Each row comes from the steps of one path. Every step used is in the known rows, and no mark comes twice. Write the path behind each row, first mark first.
In the rows, 128 means zero.
Known rows
d -> a -> p -> e -> s -> r: [123 109 111 130  64 139 129  54 111 183  97  64 131  80 108 124 159 125
  96 167 100 172  87 168 120 124]
y -> w -> s: [120  88 112 124 123 186 130 141 124  67 127 185 106  84 189  84 159  90
 161 128 108 160 163 111 148 138]
w -> y -> a -> d: [146 133 145  81 144 132 141 195  82 156 129 162  52 166 201 127 170 149
 106 120 152 137 108 172 164 120]
d -> a -> p: [112  89 138  84 150 136 142 120  94 162 141 106 104 153 135 110 176  97
 135 114 202 159 141 139 110 104]
k -> w: [ 98 128 171 177 118 149 147  96 138 139 116 139 151 124 133 108 132  96
 168 108 169 145 140  83 116 141]
y -> w -> d: [144 124 123 107 161 186 113 138  98  58 118 204 108 109 157 144 156 104
 157 103 122 167 148 106 133 136]
y -> w: [125 121 175  95 121 195 124  94 109  98 114 184 124  94 171 107 139  86
 171 115 121 169 146 106 108 139]
s -> e -> k -> w -> y: [159 136 139 177  91 112 146 128 136  68 125 118 166  94 139 128  74 149
 141 102 115  82 106 118 141 170]
e -> k: [133  88 201 109 106 127 145 115 101  87 148 115 156 138 160 121 100 102
 141 112 132 110 149 107 160 183]
d -> a -> p -> e -> k: [118 104 139  80 135  87 130 122 127 165 148  90 138 158 104 116 113 129
 119 138 145 112 127 150 110 112]
k -> w -> d -> a -> p -> e -> s: [116 171  50 185 155 106 129 137 154 156 129 113 129 110  65 144 147 154
 111 140 156 148 110 148 131  96]
y -> a: [145 121 227  89 115 172 134 115  88 146 130 143 106 141 175 117 156  94
 134 143 127 162 143 112 104 144]
w -> y: [120  93 157 177 160 127 156 149  81  86 134 161 118 143 179  91 130 110
 150 114 142 133 129 140 175 149]
w -> d -> a: [143  94 120 135 165 139 142 156  65  88 155 141 118 146 126 139 186 113
 137 114 193 191 162 129 143 115]
k -> w -> d -> a: [135 137  99 176 161 134 154 144 110 111 150 148 138 132 100 143 176 127
 150 105 206 181 157 107 120 105]
a -> d: [ 97  86 147  97 112 136 131 139  94 164 111 128  99 160 175 128 169 108
 132  99 196 152 128 128 158 133]
y -> w -> k -> r: [131 184 143 149 136 169  93 115 124 107 100 185 121 135 142 145 117 130
 133 113  86 159 156 108 107 112]
y -> w -> k: [136 141 142 105 138 162 101 146 108  56 117 180 105 129 157 133 138 118
 144  95 104 163 149  90 125 138]
p -> e: [ 86 100 178 169 120 138 125  92 114 156 103 140 147 140 135  93 122  96
 149 143 124 156 126 114 112 135]
p -> e -> s: [ 97 116 171 192  91 141 134  83 116 137 114 116 164  98 144  99 108 107
 126 164  95 152 115 134 159 165]
p -> e -> k -> r: [106 147 190 177 101 120 119  73 138 172 112 122 183 147 116 121  59 130
 129 158  79 112 133 131 121 135]
e -> s: [117  99 182 164  91 160 150  98  94  98 132 112 149  95 173 110 131  96
 132 139 128 155 135 127 184 186]
w -> d -> a -> p -> e -> k -> r: [134 156  87 133 173  94 109 133 131 175 134 112 135 175  75 165 110 164
 100 147 125 110 132 163 120  79]
e -> s -> r: [136  88 175 156  41 173 144  50  84 105 101  89 150  56 168 129 149  95
 118 144  82 172 113 130 171 193]

Write each row's path
[145 125 175 144  52 140 128  83 147 105 118  89 182  93 127 138  87 121
 144 109 127 103 124  84 102 175] => s -> e -> k -> w
[148 151 162  76 160  88 122 171 129 148 141 137  89 169 150 119  92 159
  98 154  65  64  90 166 132 130] => w -> y -> a -> p -> e -> k
[147 128  71  47 188 167 117 158 100  98 134 175  73 125 127 145 191 121
 137 105 168 170 145 142 106  84] => y -> w -> d -> a -> p
[101 154  61 163 187 103 118 142 151 178 119 137 117 153  59 139 161 143
 135 121 182 146 118 124  91  65] => k -> w -> d -> a -> p -> e
[109 157  88 139 167  81 105 148 178 140 123 127 137 161  77 156  94 148
 128 111 122  68 108 111 128 126] => a -> p -> e -> k -> w -> d
[ 86 120 140 143 115 124 120  96 135 168 106  99 127 119 133 108 117 112
 116 156 105 120  98 150 147 143] => a -> p -> e -> s
[149  51 133 136  61 138 130 140 113  51 142  82 147  95 176 111 117 112
 119 132  93 102 143 110 172 181] => w -> s -> e -> k
[106 161 109 165 167  65 135 148 178 144 124 135 136 152 109 111  67 158
 135 118 109  47  89 143 143 127] => a -> p -> e -> k -> w -> y
[116 149 137 119 130 100 121  87 141 217 127  94 150 163  88 127  93 143
 109 156 128 110 131 163  91  84] => d -> a -> p -> e -> k -> r
[108 150 119 120 132  84 136 111 175 184 140  97 155 141  72 117 103 144
 131 129 163 103 122 127  85 100] => d -> a -> p -> e -> k -> w
[170 137  73  96 122 110 117 144 136 105 137  80 134 123  81 182 136 153
 114  96 172 105 123 117 101 117] => s -> e -> k -> w -> d -> a -> p
[129 186 176  81 119 107 113 113 187 202 120 117 124 151 104 133  91 144
 115 147  89  76 103 111  72 122] => y -> a -> p -> e -> k -> w
[142 163  55 106 160 155 106 137 125 113 123 157 101  86 107 144 156 145
 111 148 106 169 116 171 126  97] => y -> w -> d -> a -> p -> e -> s
[147 139  80  99 170  91 143 168 140 110 165 112 124 153  89 166 140 147
 124  94 189 104 144 124 137 115] => e -> k -> w -> d -> a -> p
[123 156 115 106 120 103 121 161 197 175 140 114 103 139 122 110 110 148
 106 164  75  69 118 118 117 123] => y -> a -> p -> e -> k -> w -> s
[107 120  62 150 134  78 144 157 184 155 156  96 135 130  91  98 120 149
 120 146 143  94 135 134 126  97] => d -> a -> p -> e -> k -> w -> s
[146 193 125  89 160 102 101 162 174 160 127 137 107 166  89 171 106 161
 104 139  91  74 106 113 101 119] => y -> a -> p -> e -> k -> w -> d
[136 116  86  91 174  81 120 166 116 127 154 106 122 170  88 154 130 147
 107 128 144 111 127 150 137 106] => w -> d -> a -> p -> e -> k
[159 127 106  96 162 179 127 147  82  63 141 192 108 107 136 142 180 118
 150 112 157 203 161 131 112 105] => y -> w -> d -> a
[144 195 129 122 129  80 136 182 161 177 121 151 102 152 140 136  96 196
 102 133 112  81  87 163 138 118] => p -> e -> k -> w -> y -> a -> d
[151 149  71  48 176 122 100 158 133 100 139 161 110 127  98 154 126 151
 120 124 110 123 127 152 104  95] => y -> w -> d -> a -> p -> e -> k
[138  90 112 170  53 132 155 111 151  85 129  98 151  74 148 120 128 122
 133 127  85 108 137  91 166 175] => e -> k -> w -> s -> r
[147  95 132 172  58 148 120 110 126 105 122  85 158  99 158 124  97 125
 110 151  75 106 150 123 151 155] => w -> s -> e -> k -> r
[116  89 104 201  71 163 131 117 147 105 107 109 145  78 148  96 146 110
 146 128 135 138 137  85 124 142] => k -> w -> s -> e
